Each row comes from the steps of one path. Every step used is in the known rows, and no mark comes twice. Write the path behind each row, first mark first.
Known rows
vifu -> lutem -> vulaz: [ 16  -5 -30 -19  -3  46  -1  -4  34 -29  21  15  15  12  -9  38 -33 -13
 -38   6  18 -29  20  38 -26 -30  19  10  10 -22  19  24  68  38 -14  47
  21  15 -46   2   4   7 -20   1  32  16 -13 -42  22 -14  23  26  -4 -19
  -1  -4]
lutem -> vulaz -> milub -> neda -> tepi: [ -7  -1 -31  -8  18  -8  25   2  25 -10  28  15   0   1  23   7 -32   3
 -44  11  23 -18  17  56 -37 -20 -12  -3 -17  -5   1   5  44  13 -20  76
  14   5 -46  -8   1  36 -21  41  47  11  -6   2  40   4  -8  30  -9 -18
   8   1]
milub -> vifu -> mobula -> vulaz: [  6   6 -23 -22 -19  50 -13 -21  27 -33  24  22  39   5 -24  93  -4  13
 -30   4  22  15  15  14 -24 -42  31 -13   8  14  -9  28  42  45 -17  44
  23  11 -41   1  -8  42  -7  22  26  10  23 -12  -1 -27 -11  38   5 -26
  19 -37]
mobula -> vulaz: [ 16   8 -21 -13 -14  16  16   8  41 -42  23  15  26   8 -20  55 -22   8
 -29  -4  -8 -21  31  19 -25 -34  19   0   6   5   6  16  43  36 -10  46
  25  29 -21  -8 -14  14  -2  21   7  15   5 -17  16 -29   6  28   8 -13
   1 -18]
memob -> vifu -> mobula: [ 11  17 -24 -10 -12  58   2 -16  12 -40   9  38  43   9   4  43  -7  14
 -22  33   4  -3   3  33 -34 -38  26 -22   4  19   6  36  36  32 -27  21
  42  38  -4 -14  10  10   6  20  51  -1  12 -24  18 -14 -19  19   6 -28
  26 -14]
mobula -> vulaz -> tepi -> neda -> milub -> vifu: [-18 -10   3  -6   4   4 -13  10  21 -50 -23  15  10  18 -16  55 -10  42
 -27  20   8  21  24  -8 -54 -20 -14  29  17  -2   2   0  30  53 -32  70
 -22 -24 -49 -19   3  56   6  64  -4   7  32  34  25 -17 -19  17  20 -19
   6  17]
neda -> lutem -> vifu: [ 17  -9  -7 -13   4  52  33  13  25 -41  14   1  41 -11   7  12  -6  32
  13  41  -8  -7  22  -9 -41 -27  48  -8  19 -21   0  33  51  14 -10  57
  44  19 -18 -42  -6  -4   8  12  18   4 -28 -14   6 -12 -15  -8  35 -24
  27 -13]
tepi -> neda -> milub: [-11 -10  -4  -1   6  11  10   1  -1 -53 -18   9   7  10  11 -13  -5  19
  -9  49 -24  -3  21   4 -46 -24  12  31  13  -9  10  11  49  35 -19  42
  -3 -10 -25 -32  22  17  10  53  16  -3   3  24  26  -3 -13  18  42 -10
   6  23]
tepi -> neda -> milub -> vifu -> lutem -> vulaz -> mobula: [  2 -36  -8 -29  -5  41 -14 -10   6 -56 -17   9   2  -4   0  40  13  17
 -15  49  32  14   3  17 -47  -5   4  47  35 -23   5   9  61  35 -23  69
 -20 -47 -83 -44  27  35  -9  33  39  23  10   9  18  -9   2  32  23  -4
  23   7]
lutem -> vulaz -> tepi -> neda: [ -9  -8 -12   7  20 -11  -1  -2  14 -29 -11  22 -11  18  -5  55 -40  11
 -44   5   8 -15  15  30 -52 -12 -29   1   4 -32  14  15  49  43 -28  50
  17  16 -39  -5   6  37  -6  25  15   8  12  -5  32  -4 -11  -2   3 -21
  10  16]
milub -> vifu: [  5  12  -8 -10 -11  49   5   7  30 -26   3   4  30   2   9  23 -17  31
 -11  22  10   6  18  -3 -32 -29  42  11  17  25  -9  10  38  27 -14  32
  28   6 -42 -17   2   4 -13  49  17  18  -1 -18   3 -16 -18  30  21 -20
  29  -7]
milub -> neda -> lutem: [  9  10 -24  -6   3  33  22   3  41 -49  32   3  37   2  -1 -14 -42  16
   5  32 -21 -10  23  -6 -32 -41  35 -30   9  -8  23  22  47  25  -1  68
  41  11 -17   2 -14   6  -9  34  21  26 -15  -2   1 -11 -16  -1 -10 -13
  28  -2]
vifu -> milub -> vulaz: [ 13  11 -28  -7  -4  24  38  -7  16 -21  35  15  23  13  -1  24 -24   4
 -28 -16 -20 -46  25  18  -2 -37  26 -28  13  33  19   1  54  28  -1  61
  19   3 -52  10  -9  -3 -10  70  34  10  -4   9  16 -13  -5  27  21 -23
   0  -8]
vifu -> mobula -> vulaz: [ 14   5 -29 -16 -19  32   4 -15  25 -43  30  29  35  12 -27  80 -12   4
 -42  -1   1  -9  23  24 -24 -46  13 -19  -3   6   5  30  48  37 -17  46
  28  25 -24   7 -11  31  -2  14  20   4  14 -13   9 -23   1  30   6 -23
   5 -31]
lutem -> vulaz: [  7   3 -20 -10   2  27  15   0  15 -25  10  23  12   3   3  35 -13   0
 -25   3  27 -22   9  35 -36 -25  12   4   8  -8   0  20  56  30 -14  38
  34  22 -43 -16  -3  15 -13  10  39  11 -10 -31  17 -10  -3  25  11 -18
  12 -10]
neda -> tepi: [ -5  11 -25   5  -3   3  24  -1  18 -11  18  15  13   0  15   7 -21  13
 -34  14  15 -13  15  25 -28 -18   9   8   7  -5   0   3  39  21  -8  26
  32  11  -9  -3   2 -10 -15  32  40   9  -1  -8  17  -3  -4  10   6 -33
  34  19]
memob -> vifu -> milub: [  6  30 -17  -3  -2  53  18   7  12 -34   1  24  51  12   3   8 -24  24
 -21  -2 -16 -46  19  24 -33 -24  33 -28  18  39  19  15  41  31  -4  26
  52  32 -15 -26   3 -10   2  40  19   1  14 -14  23 -23 -15  11  18 -18
   3  -1]
mobula -> vulaz -> milub -> vifu -> lutem: [ 19  -6 -30 -35 -32  50 -11  14  57 -37  18   5  34  16 -16  66 -34   9
 -28  14 -11   6  43  13 -31 -39  28  33  17  12   6  23  39  47 -22  79
  -4   5 -62  -4 -10  31  -8  45  -6  21   4 -21  21 -20  11  47  21  -8
 -22 -24]
tepi -> neda: [ -4   2 -22  10   3  11  10  -9  14 -45  -3  17   8  15  -4  14 -31  16
 -18  27 -27  -5  31   4 -29 -24  18  12   5 -10  13  14  45  38 -17  26
  24  12 -10 -15  21   7  -7  37  11   7  -3  -4  20  -7  -7   6  27  -7
  16  13]
tepi -> neda -> lutem -> vulaz -> milub: [-18 -20 -26  -5  26  16   6 -13  11 -43  -2  40   8   6  22  31 -21   0
   5  48 -18  -5  25  33 -53 -22  -1   7   9 -49  -2  27  50  37 -22  80
  33  16 -42 -20  -2  42  -8  19  25   9 -16  -9  19   4 -34   7  42   1
  -7   0]
memob -> vifu -> mobula -> vulaz -> milub -> neda: [ 20   8 -36 -28 -14  35   8  -3  36 -58  25  29  49  23 -14  53 -19   1
 -32  31 -13  -8  27  40 -40 -42   5 -29 -17  31  14  37  20  34 -36  73
  19  30  -8  -7  -7  53   8  37  25  -2  30   1  34 -16  -9  38 -14 -13
 -13 -32]
vulaz -> mobula: [ 22  -4 -11 -27 -13   8  22   6  32 -38   7   5  10 -17  -9  48  -7  33
 -12  25   0 -16  22   1 -26 -13  18  14  23   8   3  12  47   9  -2  38
  26  19 -34 -43  -8  -2  -4  29  13  24   8 -14   2 -21  -5  32  23 -10
  32 -15]
mobula -> vulaz -> milub -> vifu -> lutem -> neda -> tepi: [ -9 -11 -28 -27 -23  43 -14   4  44 -11  29  14  27  12 -12  46 -41   1
 -55 -18  14   9  37  36 -32 -19   0  39   2 -22   3   7  29  49 -26  87
 -10 -15 -53   3  -8  -5 -28  20  19  20   3  -7  29  -8  -6  31  16 -17
 -14  17]

Write each row's path
[ 25  -6 -29 -32 -14  30  25   2  36 -41  40   1  28  13 -14  53 -15  15
 -35  25 -12 -11  44  22 -45 -42  20 -22 -22   9  15  33  41  17 -36  95
   7  16 -30 -18 -10  58  11  32   6 -13  -7  12  37 -19   4  38  10 -24
 -11 -47] => lutem -> vifu -> mobula -> vulaz -> milub -> neda
[ 16 -16 -12 -49 -29  57  14   0  21 -53   6  23  33  -5  -7  12   2  10
 -15  36  15 -15 -13  41 -27  -3  -5  36  25 -14  19   8  48  36 -25  86
 -16 -17 -45 -22   2 -22   5  38  70  23  15   2  12 -14   5  37  19 -14
  16  33] => memob -> vifu -> lutem -> neda -> milub -> vulaz -> mobula
[ 18  -6  -9 -13  12  40  38  18  34 -44  21 -11  31  -2  14  -8 -28  30
  13  55 -27  -6  41  -1 -48 -28  42  -9  -3  -8   7  32  39   5 -22  97
  24   8 -27 -33 -12  21   7  43   4   4 -33  10  23  -4 -14   7  28 -16
  10 -16] => vulaz -> milub -> neda -> lutem -> vifu
[-25  -9   4   3   0  24 -21 -24  -9 -38 -22  21   4  16  -2  52 -12  44
 -29  39  17  34   0  -7 -58 -23  -7  23   6  -2   5  12  41  48 -33  57
 -13 -27 -50 -13  20  61  14  59  16   0  32  42  17  -6 -29  12  21 -33
  21  13] => vulaz -> tepi -> neda -> milub -> vifu -> mobula
[ 14  -5 -25 -14   3  61  34 -15  23 -48  38   8  45  -3  -3  18 -20  27
   1  47  -6  -1  20  -2 -35 -41  43 -48  -2 -15  14  46  50  11 -11  69
  35   2 -10 -12  -2  25   5  13  30   4 -20   7   4  -7 -11  -5  -7 -31
  34 -24] => milub -> neda -> lutem -> vifu -> mobula
[  8 -16 -15 -22 -20  31   9  10  33 -29  21   9   7  24 -14  14 -38   4
 -48  -3   1 -20   6  25 -27 -22 -20  39   4 -34  33   1  55  54 -25 103
 -33 -21 -70  25  -5  -8  -3  49  29  13   8  19  16 -10  11  21   4 -34
 -10  38] => vifu -> lutem -> neda -> milub -> vulaz -> tepi
[ 12   5  -3  -6   1  51  35  16  12 -18  11   5  31   4  -5  21 -16  32
 -28  -7 -12 -43  43   4 -35 -24  50 -21  13  20  21  15  51  10  -3  44
  37   7 -35 -44   0  -8   3  37   3  -7 -23  -6  29 -26  -3   9  41 -28
   5 -15] => lutem -> vifu -> milub
[ -3 -16 -18  -8   3  -1  26 -15   1 -46  -4  17   3  12  14  -5  -1   7
  -4  52 -22  -1  12  16 -29 -27   5  24  19  -9   9  -5  45  38 -20  58
 -10 -19 -40  -1  11  17   9  74  53   1   6  44  20  -2 -13  22  41 -14
  10  23] => tepi -> neda -> milub -> vulaz
[ -2  -1 -25  14   1 -19  15  -3  25 -39   4  19 -12  24  -5  50 -50  15
 -25  24 -20  -8  15   9 -24 -25 -21  -4   5 -13  14   0  39  39 -28  62
   0   7 -31  15   4  26   0  67  28  10  14  22  27  -7 -11   3  18 -28
  14  21] => milub -> vulaz -> tepi -> neda
[-16   9 -24   8  -3  16  10  -2  14  -7  18  25  23  -7   6  -4 -38   6
 -41 -13  13 -15  19  36 -29 -11  -1  13  -7 -30   4   0  39  29 -18  42
  32   3 -18  -1   2 -33 -22   6  32  15  -5  -7  13  -4 -15   3  16 -31
  10  33] => lutem -> neda -> tepi
[  1   2 -18  -3  19  19  13   2  39 -38  20  11  10   8  -7  30 -49  19
 -22  11  16 -19   7  16 -49 -23 -11 -37   5 -29  18  28  57  29 -13  88
  32   6 -39  12 -24  38 -17  18  22  26   0  -5  16  -6 -14  -2 -40 -23
  18  -4] => milub -> neda -> lutem -> vulaz -> tepi
[  8  26 -30 -12  -3  40  31  -6  15 -31  18  36  45  13   4  16 -21   6
 -13  -4 -21 -43   8  32 -13 -35  27 -39  18  45  15  -2  42  29  -8  45
  36  24 -40 -10   0  -6   5  59  64   5  13   1  22 -17 -19  17  17 -22
   7   3] => memob -> vifu -> milub -> vulaz
[ -5   9 -30  -4 -17  58   1   0  26 -19  15  31  43  13  -2  -9 -48   1
 -49  -5  14 -20  15  51 -26  -6  -3  10   1 -23  21  15  32  40 -26  39
  23  12   4   1  17 -50 -10  -4  53  13   5 -25  25  -1   2  -4  -8 -21
  10  49] => memob -> vifu -> lutem -> neda -> tepi
[-16  -4 -32   3   2  27 -15 -25  18 -67   2  59  41  26 -26  89 -28  24
 -19  41 -11   7  13  17 -57 -24 -20 -44   9 -31  10  39  28  57 -38  63
  32  29  15  -6  -6  47  14   6  24   5  44   2  18 -11 -32 -13  -3 -21
  10  -2] => memob -> vifu -> mobula -> vulaz -> tepi -> neda -> lutem
[ 14   0 -25 -24 -13  14  16  18  39 -40  14  13  17  12 -10  61 -23   3
 -28  11 -20 -12  48  24 -37 -31  13  17   1  11  -1  18  38  38 -20  70
  14  32 -29 -16 -16  30   4  39  -5   5   6 -12  22 -25  -4  41  37  -8
 -24 -26] => mobula -> vulaz -> milub
[-19  -5 -15   3  -8   9 -28 -25  23 -42   4  30  18  26 -30 107 -29  25
 -46   7   7  27  21   1 -46 -34 -13 -14   1  -5   2  20  35  51 -34  56
   6  -4 -34   6   2  67   0  33   0   4  38  16  19 -20 -21   9   2 -25
  10  -9] => milub -> vifu -> mobula -> vulaz -> tepi -> neda
[  5   7 -38  -7  -5 -23  28  15  40 -26  35   3  19  11   0  26 -41   6
 -47  11 -11 -17  39  35 -33 -26 -10  -4 -16   5   7  -3  29  20 -19  81
   8  10 -20  -2 -13  28  -9  50  18  10   9  16  38 -11  -1  32 -11 -14
  -3   2] => mobula -> vulaz -> milub -> neda -> tepi
[ 19   7 -28 -22 -12   2  20  20  56 -49  30   1  18  14 -20  34 -40  11
 -33  14 -29 -20  46  21 -32 -37  13   0 -13  21  14  16  34  26 -18  86
  16  18 -32  -6 -17  39   0  53 -11  12   7   3  30 -21   4  42   6  -3
 -21 -25] => mobula -> vulaz -> milub -> neda
[ 10 -11 -27 -25  10  19  29  -6  31 -55  30   9  22 -17  -1  36  -9  16
   1  30  17 -14   1  20 -37 -21   6 -24  16 -26   7  25  59  16  -3  82
  39  -4 -46 -19 -17  29 -19  12  39  43  -5 -13  -4  -9 -10  16 -17   0
  35 -20] => milub -> neda -> lutem -> vulaz -> mobula
[  3   5 -18 -18 -12  52 -11 -16  16 -23  11  22  26   3  17  53 -10  20
 -20  31   8  23  28  15 -40 -34  27  20   5  18 -13  32  36  29 -29  54
  15   0 -58 -13   7  40   3  51  17   5  -2  -8   6  -7 -30  43  34 -29
  11 -31] => vulaz -> milub -> vifu -> mobula
[ 14 -14 -26 -28  -8  51  20  -5  27 -42  29  28  43  -5  -4  77   0  19
  -2  40 -11   5  39  15 -51 -33  28 -16   1 -25  -6  52  41  26 -29  95
  28  25 -27 -30 -20  50  13   8  17 -10 -12  -7  20 -17 -20  17  45 -21
  -5 -50] => neda -> lutem -> vifu -> mobula -> vulaz -> milub
[ -2  -5   0 -24 -18  33 -20  -2  18 -37   7  19  30   9 -23  93   3  38
 -38   6  34  25   6  10 -50 -30  -5  12   5  12  -7  19  37  51 -23  73
 -12 -15 -64  -9 -10  67  13  44  16   6  39  22  14 -23 -19  36  -2 -37
  16 -19] => neda -> milub -> vifu -> mobula -> vulaz -> tepi
[-24 -15 -19 -10  21  38 -16 -19  11 -40 -16  36  16   4  25  37 -18  13
  13  52   0  23  22  22 -56 -22  13  15  23 -33 -20  30  41  42 -26  80
  26  -1 -59 -26   7  52 -12  37  27  19 -10  -5   5   9 -46  15  45   0
   8  -5] => tepi -> neda -> lutem -> vulaz -> milub -> vifu
[ -8  -8 -20  11  10  -4  -2   2  38 -56  10  23  15  16 -22  67 -50  23
 -18  18 -25   0  30  -4 -46 -24 -19 -16  14 -37  12  22  39  53 -16  72
  17  13  -4   5 -18  37   0  26  -9  21  22   9  15 -18 -19 -13   9 -12
   4  10] => mobula -> vulaz -> tepi -> neda -> lutem
[ 29  -5 -26 -32 -12  -1  40  -7  23 -39  24  11   2 -15  -2  58  -6  16
  -8  31   3 -15   5   9  -9 -22  13   3  23   6  -7   2  50   9  -9  57
  16  11 -51 -15  -5   4  -7  54  52  21   3  -3  -1 -15  -4  46  19 -18
  37 -17] => milub -> vulaz -> mobula
[ -8  -5 -21   7   4 -20   1   4  31 -47   0  16   5  28 -29  71 -42  20
 -43   1 -22  -7  37   7 -41 -20 -22  -6   3 -17  18  12  43  50 -19  56
  10  22 -14   0 -10  37   1  35 -15   4  29  11  34 -20  -2   6   6 -16
 -11   7] => mobula -> vulaz -> tepi -> neda
[  5  10 -26 -19 -21  78  -2   4  33 -36   6  30  44  20 -17   0 -41   1
 -34   9  -4 -23  20  36 -31 -19  22  18   3 -14  26  31  40  45 -33  44
  25  22  -9  -6  12 -39 -12   0  26  16   5 -35  16 -12   2  13   5 -20
  -5  23] => memob -> vifu -> lutem -> neda
[ -1 -12  -3 -24  -6  49 -16  11  20 -26  -6   1   3  14  -7  39 -13  27
 -39   8  53   2  -1  20 -48 -23  -6  41  21  -9   8  11  59  44 -16  75
 -14 -25 -88  -9   3  44  -5  41  26  25  10  -3  20 -13   4  27 -10 -30
  12   5] => neda -> milub -> vifu -> lutem -> vulaz -> tepi
[ 16   7 -25  -5  -4  -9  22   6  31 -24  21   7  -1  16   0  51 -42  16
 -36  10  -4 -18   8   7 -19 -29 -11  -9  10   6   6  -1  46  33 -17  61
   9  14 -44  17 -11  20   0  67  32   9   9  -1  15 -12  -4  17   2 -40
  18   6] => milub -> vulaz -> tepi
[ 23 -11 -18 -33 -14  36  20  -1  20 -36  19  19  28   6 -12  82   3  16
 -31  20  -2  -1  43  25 -49 -32  24  -2 -10   4  -6  36  36  20 -32  74
  13  32 -27 -34  -9  52  17  18   9 -19  -5  -4  34 -18   1  34  39 -25
 -12 -50] => lutem -> vifu -> mobula -> vulaz -> milub
